Every row comes from one small tree of marks. Brackets hold a mark, then the marks that hang from it, in the order of their numbers. Every link used is in the known rows. Which tree was each row made from?
Known rows
(K607 K362 (K753 (K547 K5))): [-10 -51  38  35  35  14 -24 -26   8 -81  39  49  18  13   9 -24   1  -4
 -32 -29 -37  -4  -6  23 -44  13   6 -22  30  15  15  39 -16  11 -32  -3
   3  -9  34 -22  53  10  12  24 -34  38 -25  17]
(K220 K779): [-20 -15  50  29  14  -9  17  -8 -12 -31  12  13   5 -37  17  20 -21  34
 -27 -84 -25 -32  -5  52 -43  32  -5   8  21  34  25   5 -20 -13  12   9
  32   0  23  -7  44  17  -4  35 -14  23   7  10]
(K651 K251 K502 (K753 (K547 K5))): [-16 -31  13  28  20 -11   0  -3   4   2  10  21  14 -26  20 -21  21  -3
  -4 -41 -38 -14  11  -7 -30  22  26  53  29  -5  -2   3   0 -27 -21  23
  26 -26  29   7  14   8  21  43   3  48  -9   6]
(K714 (K454 (K654 K502)) K455): [ -3 -25   7  75   3  22   2  -6  -2 -36   5  42  56 -67  13  20 -16  20
 -13 -17 -13 -25  19  61 -45  15 -29  13  19  -7  32  21  -5  -5  -3   9
  49 -37  14 -35   5  15  24  38  -1  11  -5   8]
(K861 K502): [-22 -17  21  23   4   9  -5 -13 -16 -41  10  17  22 -26  21 -14 -25  16
 -20 -62 -34 -19 -23  47 -27  25 -11   6  16  28  12 -26 -29  -2  -5  -1
  36 -14  39 -15  24  21   9  36 -22  39   6   9]
(K651 K251 (K502 K861) K753): [-15 -20  20  15  -4  -3  29  -2  19   5  -2 -19   4 -49  -9   5  12   5
  -6 -61 -26 -18  28   5 -31  36  12  14  -4  13   8 -40  -2 -17 -13  20
  40 -39  24  11 -30   5  25  45   9  47  20  -7]
(K455 (K651 K251 (K502 K654))): [ -4  -9  28  30   8  10  14 -20 -10  -8   0  15   8 -67  -9 -32  -3  19
   6 -46 -20 -17  -7  17 -24  25   3  25  16  42  35 -39   3  -9   5  10
  39 -35  17  12 -27  12  24  27   3  39   6 -11]
(K323 (K779 K220) (K861 K502)): [ -34    5   25   31    9   22    7   -9   11  -31    7   37   12  -51
    2  -29  -19   51  -24 -107  -19   18    8   40  -13   53  -20  -10
    4   42   28  -44  -42  -30   -9  -13   25  -10   47  -21   21   17
   -1   45  -33   32    1  -14]
(K714 (K455 K651)): [-14 -20  14  48   2   5   1 -15 -10 -51   6  42  41 -45   6  15 -22  28
 -13 -46 -17 -41  15  42 -43  28 -25   7  50  25  38   0 -11 -19   9  11
  33   1  22 -10  17   5  23  29 -14  17  20   3]
(K714 (K454 K654) (K455 (K651 K251 (K502 K861)))): [ 10 -15  -1  62   8  21  34   1  -2 -15  -9  21  32 -99 -24  -1  -1  30
   3 -34  -6 -18  49  14 -53  12 -24  20  14  11  48 -14  30  -4  -2  18
  55 -48  15   0 -61  -9  57  28  29  21  16  -8]
(K651 K251 (K502 (K861 K323)) (K753 K547 K607)): [-19 -31  19 -14  12 -22   8  23  19   3 -11 -19 -17 -21 -16  -5   2  -7
  -4 -53 -25 -24  11 -18 -23   6  35  45 -17  -5   5 -38   9  16 -36  20
  12 -30  31  12 -51 -16  29  48  13  66  13  19]
(K362 (K607 (K753 (K547 K5)))): [ -8 -39  18  47  42   9  10 -11  -9 -51  36  31   1  13   8  -7   3  -6
 -42 -28 -21 -34 -25  25 -42  20  11  29  41  25   8  47 -24  19 -30  -1
   8  -3  39 -31  47  10  22  33  -7  38 -29  10]
(K502 K654): [-15 -30  40  31   3  11   5  -9   1 -39  14  16  14 -40   6 -14 -19  20
 -25 -42 -18 -18 -17  52 -31  28  -4  -5  13  42  31 -13 -20   6  -9  -3
  34 -14  13 -19  35  29   1  35 -12  29   2  -3]
(K861 K323 K502): [-22 -22  11   0   4   6  -5 -11 -21 -39   3   8  10 -18  12 -21 -32  11
 -23 -69 -32 -37 -46  45 -28   5  -9   8  -2  26  15 -38 -18  15 -12   1
  33 -11  46 -20  -2  14   5  21 -27  46   6  20]
(K779 K220): [-26 -36  31  42  16   8  -2   3  14 -23  10  32  21 -33  12 -14 -10  32
 -25 -83 -22  -9   2  36 -36  30  -7 -16  37  39  23   3 -30   2   3 -19
  34   2  12 -19  47  24  -2  33 -12  17  17   0]
(K502 (K861 K323)): [-17 -29  15   2   0  -4  16  -2   9 -49   6  -4  -4 -30  -5  -3 -29  22
 -29 -76 -17 -38  -4  55 -44  14  -8  -9 -15  33  29 -38 -18  30 -22   2
  34 -10  36 -21  -1   0   2  18  -8  47  13  10]
(K191 K5): [-27 -32  17  14   7   7  -6  -3  10 -46  12  31  28 -12  26  25  -7  32
 -18 -72 -25 -20  -7  65 -43  21  -5   6  52  42  20  -1 -28   7   0  10
  32 -17  35 -27  46  23  -1  16 -15  21  -9  10]
(K191 (K5 K547)): [-31 -26  35   5  19   7  -3   1   4 -26   5  46  35  -8  29  13  -7  22
 -22 -66 -10 -10 -11  60 -49  20   0 -13  52  36   8   4 -48  21  -9   6
  28 -17  51 -23  46  16   1  34 -14  26 -25   6]
(K454 (K654 K502)): [-21  -7  37  42   6   4   4 -23  11 -33  15  28  34 -39  13   5  -6  18
  -6 -38 -23 -15 -10  52 -28  29  -8  13  13  26  13   0 -21  16  -6  -8
  50 -26  13 -29  16  15   9  38   3  25 -24   7]
(K251 (K651 (K502 K654))): [-17 -17  44  31  11  27   9 -11  -7 -23  24  17  26 -45 -21 -31   0  15
  -7 -36 -34 -17 -14  33 -28  14   1   6  11  39  20 -28 -19 -15  -5   8
  40 -35  15   1   4  22  15  27  -4  28   6  -8]
(K861 K323): [-25 -28  16   9   0  -4  -2  -6   0 -36   6  11   8 -20   9  -2 -32  16
 -31 -70 -21 -42 -23  58 -39  14  -5   6   6  31  24  -8 -12  19  -5   3
  35   0  34 -22  16  15   0  22 -16  34  10  19]
(K251 K651): [-25 -20  38  30  14   8  -4 -12   4 -47  29  32  31 -16  -5  -8  -8  18
 -18 -57 -23 -30 -17  34 -47  18  -6   7  38  42  21  10 -25 -13   9   8
  40  -6  15  -4  27  29  14  37 -16  20  16   3]
(K654 K502): [-17 -14  27  36  -2   6  -3 -20   4 -34  12  32  27 -30  14  16 -17  16
 -14 -53 -24 -24  -9  62 -31  35  -9   9  14  21  12 -14 -38   3  -5   5
  34 -18  28 -23  30  14  -1  34 -15  33  -7  10]
(K251 (K651 K502 (K753 (K547 K5) (K607 K362)))): [-25 -46  31  -2  40   2 -24  -8  17 -29  30  36  25  15 -16  -3  41 -13
  -2 -18 -40   1   4 -15 -20   0  38  32  23  13   1  18   4 -23 -32  22
   1 -26  39   9  10  -9  27  49 -19  37 -14  21]
(K714 K454): [-13 -24  16  51  -1  16  -4   7  -1 -27  13  28  23 -35  22   6 -20  27
 -35 -62 -16 -18   8  64 -49  18 -14   3  34  29  37  24 -11  -1   7   9
  34 -11  26 -19  33  29  16  36 -18  15  15  12]
(K362 (K607 (K753 K547))): [-14 -24  37  44  31   7   2  -2 -11 -42  30  27   8  16   0  -2  -9  -5
 -40 -38 -24 -24 -35  23 -41  21   3  17  39  22   1  37 -34  28 -19  -5
  14  -6  23 -25  30  16  32  51 -13  29  -8   8]
(K654 (K502 (K861 (K323 K779)))): [-19   0   9  10  -2  -3  18 -18   9 -61  -3  13   1 -48  -3  23 -26  35
 -16 -79 -11 -24   5  69 -27  30 -17   0 -29  14  25 -52 -32  17 -28   4
  28 -30  51 -29 -11 -17  -5  26 -22  54  -9  11]
(K753 (K547 K5) K607): [-21 -49  24  29  25 -16 -10   5  14 -42  26  31   3  -8  17  -7  -8  15
 -24 -45 -23 -22   8  29 -27  21  18  49  32  23  22  31 -15  12 -24   7
   5   3  37 -18  60   5   3  43  -7  37 -17  27]
(K323 (K779 K220) (K861 (K502 K654))): [-25   4  31  28   9  31  16 -10   8 -36   1  30   7 -64  -8 -47 -22  50
 -20 -82 -15  21  -3  39  -8  46 -13 -19 -12  45  35 -57 -37 -20 -20 -18
  25 -23  37 -23  17  22  -6  43 -30  40  -6 -24]
(K251 (K651 K502)): [-25 -12  37  29  11  16   6 -12  -4 -22  24  22  30 -33 -10 -11   2  16
  -7 -58 -35 -26  -5  34 -34  18  -5  13  31  33  12 -10 -20 -21   6  13
  41 -23  22   4   9  18  23  30 -10  20  17   4]
(K714 (K454 (K654 (K502 (K861 (K323 K779))))) K455): [ -7 -10  -9  46   1  18  24  -2   1 -63 -12  26  28 -80  -7  27 -26  40
 -17 -46  -4 -22  33  70 -45   7 -36   1 -25 -11  42 -18   7   9 -28   8
  44 -47  34 -37 -35 -19  21  31  -5  34  -9  12]
(K455 (K651 (K502 K654) K753)): [-22  -7  27  18   0  24  21 -21  -3  -6   0  18  17 -55  -7   0  19  14
   1 -31 -29 -11  -7  26 -15  29  11  20  25  40  24 -26   5 -20  -6  14
  34 -29  25   6 -17   3  23  32  -6  31   1 -13]

Write each row's tree
[  8 -12   1  75   8  14   1 -17  -5 -29  -8  59  55 -69   5  10  -9  19
   9 -17   2 -27  10  23 -53  14 -21  35  36   5  44  13  17  -9  11  20
  52 -41   8 -10 -38   8  42  36  13  18   0   0]
(K714 (K454 (K654 K502)) (K455 (K651 K251)))
[-25 -10  12   5   5  14   7 -15 -24 -56  -6  11  -5 -41   6 -30 -34  30
 -25 -62 -22 -14 -33  55 -17  12 -14  -2 -19  29  28 -50 -14   5 -22  -7
  29 -30  42 -22  -8  12  -1  33 -41  51  -8   6]
(K861 (K323 K779) (K502 K654))
[-26 -29  36  15  14 -18  -2  16  13  24   3   1   5 -16   2  -1  12  -6
  -2 -42 -31 -10  10 -21 -15  25  35  58  27  -2  -2   6   2 -11 -12  17
  17 -25  14  16 -11   7  28  69   2  41  11  15]
(K651 K251 K502 (K753 K547 K607))
[-28 -19  12  14  20  22   2  -2 -12 -44  -9  19  -4 -53  -1 -48 -25  39
 -21 -79 -20  -2 -34  34 -17   8  -9 -20 -12  35  33 -55 -15  10 -21 -25
  26 -23  34 -23  -2  11 -10  24 -40  46   1  -3]
(K861 (K323 (K779 K220)) (K502 K654))
[ -7 -19  10  70   7  22   8  -6  -9 -41   4  53  51 -62   5   9  -9  33
 -11 -30  -4 -21  17  46 -53   9 -26  12  55  25  53  35  20  -5  14   7
  50 -16  11 -18  -4   8  42  30   2   0  11   1]
(K714 (K454 K654) (K455 K651))
[  6 -19   3  55   0  42  10  -3 -23 -16  -5  37  37 -91  -6  -4 -11  27
  -9 -25 -19 -22  22  52 -41   9 -24  10  27  14  51 -12  10 -23  -4  26
  33 -35  24  -5 -12   5  36  21  -6  14  16  -7]
(K714 K454 (K455 (K651 (K502 K654))))
[-20 -15  23 -15  11  21  24  -3   8 -32   3 -12   5 -45 -39 -16  13   1
  -6 -33 -30 -33 -15  14 -31  -1  17   0 -28  30  20 -56   0   0 -32  17
  36 -45  24   5 -46  -3  19  22  -1  51  13  -5]
(K251 (K651 (K502 K654 (K861 K323)) K753))
[-15 -58  31  13  32 -13 -29 -10  16 -53  28  40   6  10   7  -5  -6   6
 -26 -34 -25   2   9  27 -28  12  22  20  18  23  19  29 -11  12 -32  -1
  -8  -3  42 -23  50   1   7  44 -25  36 -23  27]
(K753 (K547 K5) (K607 K362))
[-27 -41  25  14   2 -15   6   3  23   0   0  -4   5 -11   5  11   3   3
 -16 -52 -12 -27   9   3 -25  39  32  42  27  29  18  17   8 -17   1  17
  19 -12  15  12   1  20  17  65 -11  35  12  11]
(K651 K251 (K753 K607))
[-18 -27  12   2   5  17  -2 -12 -24 -45  -1   6   5 -32   2 -37 -36  11
 -19 -46 -28 -33 -54  48 -25   1  -2   0 -25  31  24 -58 -13  22 -22  -2
  32 -25  35 -22  -5  19   2  19 -27  55   0   8]
(K861 K323 (K502 K654))
[ -6 -18  -2  60   4  18  23  -3  -7  15 -11  28  47 -77  -3   5  23  13
   8 -21 -10 -20  34  -1 -41  11  -3  36  43   4  36  20  49 -35  13  28
  54 -44   6  11 -57   5  61  44  12  11  16 -12]
(K714 (K454 K654) (K455 (K651 K251 K502 K753)))
[ -35    4   34   39    2    8   17   -2   30  -26   11   37   10  -50
   -3  -12  -18   59  -31 -109   -5   11   28   52  -21   59  -15   -9
   16   49   36  -15  -35  -29   -1  -11   28    0   31  -23   42   20
   -6   45  -22   19    6  -18]
(K323 (K779 K220) K861)
[-26  -7  18  28  19   8  27  -7  27 -49  -9  30   7 -64 -12  -4  -3  45
  -8 -79  -6   1   4  40 -25  22 -16 -18 -21  27  28 -34 -15  32 -27 -28
  42 -35  27 -35 -20 -20  -2  24  -2  41 -16   2]
(K454 (K654 (K502 (K861 (K323 (K779 K220))))))
[-12 -32  21   0   1  11  19  -3   6 -59  -1 -11 -10 -46 -13 -17 -31  18
 -28 -55 -14 -35 -16  53 -37  10  -4 -13 -34  38  38 -52 -17  36 -31  -2
  33 -22  29 -26  -2   5   0  17  -6  53   3   1]
(K502 K654 (K861 K323))
[-31 -41  28  22  35  -9 -16   5  18 -39  31  39  20  12   3  -1  26  -4
 -10 -29 -26 -23  -2  -8 -30  10  36  52  50  26  14  41 -10  -8 -21  24
   7  -7  25   5  32   6  18  56 -12  37 -10  19]
(K251 (K651 (K753 (K547 K5) K607)))
[-17 -24  28  17  -3   9  20  -6   4  14  -1 -13  10 -52  -5 -21  10   2
  -6 -35 -26 -15   1  10 -21  32  21  17   1  22  13 -28   8 -29  -7  15
  39 -42   8   9 -16  25  17  45  -2  41   7 -16]
(K651 K251 (K502 K654) K753)
[-22 -18  18   6  -2   6  28  -7   6 -69  -3  -4 -16 -53 -14  -4 -32  42
 -28 -70  -4 -16   4  66 -27  23 -15 -16 -33  37  41 -48 -11  20 -32  -6
  30 -24  35 -28  -9  -4  -4  31 -20  53  -1  -2]
(K502 K654 (K861 (K323 K779)))
[-22 -12   8  21  16   8  13  -4  22 -50  -8  28   2 -56  -5   8 -15  45
 -16 -95 -11 -11   9  53 -25  23 -16 -23 -21  18  28 -52 -34  18 -27 -15
  24 -25  41 -27  -4 -16  -9  21 -21  50  -4   6]
(K654 (K502 (K861 (K323 (K779 K220)))))
[-34 -15  41  31  23   0 -20   6   7 -38  26  42  38  11   7  -6  14   0
  -5 -38 -28 -16 -23  -4 -40   9  15  19  51  18   3  25 -25 -12  -6  12
  29  -7   4   3  21  20  23  61 -20  23  17   3]
(K251 (K651 (K753 K547)))
[ -8 -20  26  24  -1  -2  27  -2   8 -10   5 -13   1 -61 -10 -11 -10  19
 -14 -69 -27 -19  28  26 -36  36  -3  13  -7  18  16 -51 -13  -1 -12  10
  39 -35  27   0 -17   2  19  35  12  45  12  -2]
(K651 K251 (K502 K861))
[-12 -31  40   7  14  -4  16  20  22   4  -5 -17 -13 -41 -20 -15   7  -3
   5 -25 -26  -1  20 -21 -15  23  37  39 -15   3  14 -37   2  10 -41  15
  12 -49   9  10 -36  -4  26  65  14  59   4  -1]
(K651 K251 (K502 K654 K861) (K753 K547 K607))
[-16 -16  21  12   7   0  19 -17  17 -52   0   5  13 -45  -9   5 -17  16
 -10 -46 -14 -27 -17  54 -34  14  -9   5 -32  24  23 -43 -17  50 -28  -8
  48 -34  30 -32 -22 -11   8  17  12  47 -20  13]
(K454 (K654 (K502 (K861 K323))))
[-24 -35  46  -8  31   8 -14   5  24 -36  20  17  17   6 -36   3  26  -6
   3 -30 -40  16  21 -24 -21   3  31   7   2  12  -3 -18  -5   4 -39  14
   1 -36  25  11 -24 -17  37  63 -17  43   9  15]
(K251 (K651 (K502 K861) (K753 K547 (K607 K362))))
[-19 -47  52   9  23 -11 -35   3  13 -46  20  36  15  18   4   2 -17   7
 -21 -45 -26  10   3  23 -24  13  12   6  22  21  13  16 -15  22 -18  -6
  -3  -3  28 -18  32   7  16  60 -28  29   0  26]
(K753 K547 (K607 K362))
[-34  -8   7  10   3   1   5 -14 -23 -49  -2  16   1 -29  13 -14 -31  33
 -25 -85 -25 -16 -25  56 -19  18 -17   4  -4  21  17 -33 -10  -3 -13  -1
  31 -15  55 -17  -2   4   4  35 -42  45  -1  17]
(K861 (K323 K779) K502)
[  0 -10  -6  68   5  18   4 -12   2 -16 -16  47  59 -59   2  23  12   8
  15  -8   0 -28  12   7 -49  15  -5  33  39  -3  37  24  28 -22  11  27
  49 -44   5  -4 -51   7  45  43   6  21  -1  -4]
(K714 (K454 (K654 K502)) (K455 (K651 K251 K753)))
[-29  -5  18  -8  10  19  34  -6   7 -37  -2  -2  -5 -53 -39  -9  13  23
  -4 -53 -23 -14   3  24 -21   8   6  -4 -25  28  25 -57   3 -17 -31  19
  34 -49  32   5 -51 -13  17  33 -16  51   7 -10]
(K251 (K651 (K502 K654 (K861 (K323 K779))) K753))
[  8 -10  -1  67   5  27  15  -8   2 -54  -6  51  48 -81  -7  26  -9  27
   4 -20  -6 -22  30  47 -50  12 -33   8  14  11  50 -11  -3  19 -11  13
  46 -43  23 -25 -30 -15  39  25  12  22  -3  -1]
(K714 (K454 (K654 (K502 K861))) (K455 K651))
[-17 -29  33  11  13 -14  11  23  23   8   2 -10  -7 -29 -11   2   9   0
  -2 -45 -28  -6  35 -22 -20  27  32  46   1  -2   1 -24  -2   3 -31  20
  13 -33  21  14 -28  -6  31  64  13  54  15  12]
(K651 K251 (K502 K861) (K753 K547 K607))
[-30 -32  48  -3  32   4 -28   1  13 -16  24  32  28  18 -22   1  27 -12
   0 -26 -41  11   1 -20 -14   1  32  20  26  15  -5  11  -3 -14 -19  14
   2 -25  20  12  -8  -3  36  65 -23  28  11  16]
(K251 (K651 K502 (K753 K547 (K607 K362))))
[-19 -32  19  28  19  13   7  -5   3 -16  13  21  12 -41  15 -26  23   1
  -8 -17 -40  -9   2  18 -19  17  23  32  13   5   8  -9  -7 -16 -38  15
  22 -30  27 -10  29   6  10  35   0  45 -22  -3]
(K651 (K502 K654) (K753 (K547 K5)))
[-12  -3  30  12  -9  27   6 -18  -2 -35  11  12  10 -48  -6 -42 -33  20
 -21 -52 -24 -11 -22  49 -15  37  -6   1 -21  46  29 -63 -43  -6 -23   1
  31 -24  40 -23  12  31   2  36 -17  47  -6 -13]
(K323 (K861 (K502 K654)))
[  21  -19   -4   52    1   32   26    3  -11  -21  -12   21   24 -105
  -24  -10  -12   24   -4  -25   -7  -26   38   24  -50   10  -17    7
   -1    7   55  -46   15   -9  -12   30   36  -55   18    3  -54   -7
   42   24    9   36   23  -16]
(K714 K454 (K455 (K651 K251 (K502 K654 K861))))
[-23 -21  21  22  -1  -3  15  -5   6  19   1  -4  17 -38   4  -2  12   3
  -7 -59 -29 -20  11   7 -25  35  15  28  21  14   4 -14   1 -35   2  20
  39 -30  21  12 -11  20  21  47  -2  33  15  -3]
(K651 K251 K502 K753)
[-16 -40  28  49  30  11  -6 -12   3 -65  38  39  16  -7  20 -25  -1   3
 -33 -36 -35 -26 -10  28 -46  21   2   5  45  16  16  43 -28  10 -24   4
  14  -4  27 -17  58  15   9  24 -16  37 -20  16]
(K607 (K753 (K547 K5)))
[-31  15  25  20  -8  11  15 -22  -2 -38  13  28   7 -40   2 -12 -33  45
 -24 -90 -19   1   6  58 -14  53 -21   7  -2  38  25 -40 -37 -31  -9   7
  30 -14  56 -21  16  17   7  56 -35  38  -3  -7]
(K323 K779 (K861 K502))
[-22 -51  43   4  22 -19 -30   7  25 -17   7  28  13  26   0   1   4 -11
  -9 -35 -20   9  -2 -24 -28  19  36  24  21   9   4  18   8   2 -14   5
   2 -15  12   5   2  13  25  77 -26  38   5  17]
(K651 K251 (K753 K547 (K607 K362)))
[ -8  -9  -4  64   2  27   3 -14   0 -28  -8  57  63 -60   9  36  15  16
   8 -10  -9 -24  11  33 -41  17 -12  24  43   4  35  26  18 -17   6  22
  47 -35  13 -13 -28  -3  39  40  -3  10  -5  -2]
(K714 (K454 (K654 K502)) (K455 (K651 K753)))
[-36 -28  32  12  -4   3  15  -1  15  10   6  -5   7 -31  -4  18  18   8
 -16 -53 -37 -21  20  26  -9  35  24  38  20  22   6   4   2 -20  -6  18
  18 -21  35   7   3   7  16  54  -7  29   4  11]
(K651 K502 (K753 K607))
[-13 -46  29 -12   6  -4  17  -7  30  -3   0 -21   1 -22 -34  14  18  -5
  -6 -51 -26   3  39 -10 -20  30  31  10 -23  17  10 -37  14 -11 -25  15
  11 -43  32  12 -41  -6  27  55  -9  50   6   7]
(K651 K251 (K502 K861) (K753 (K607 K362)))
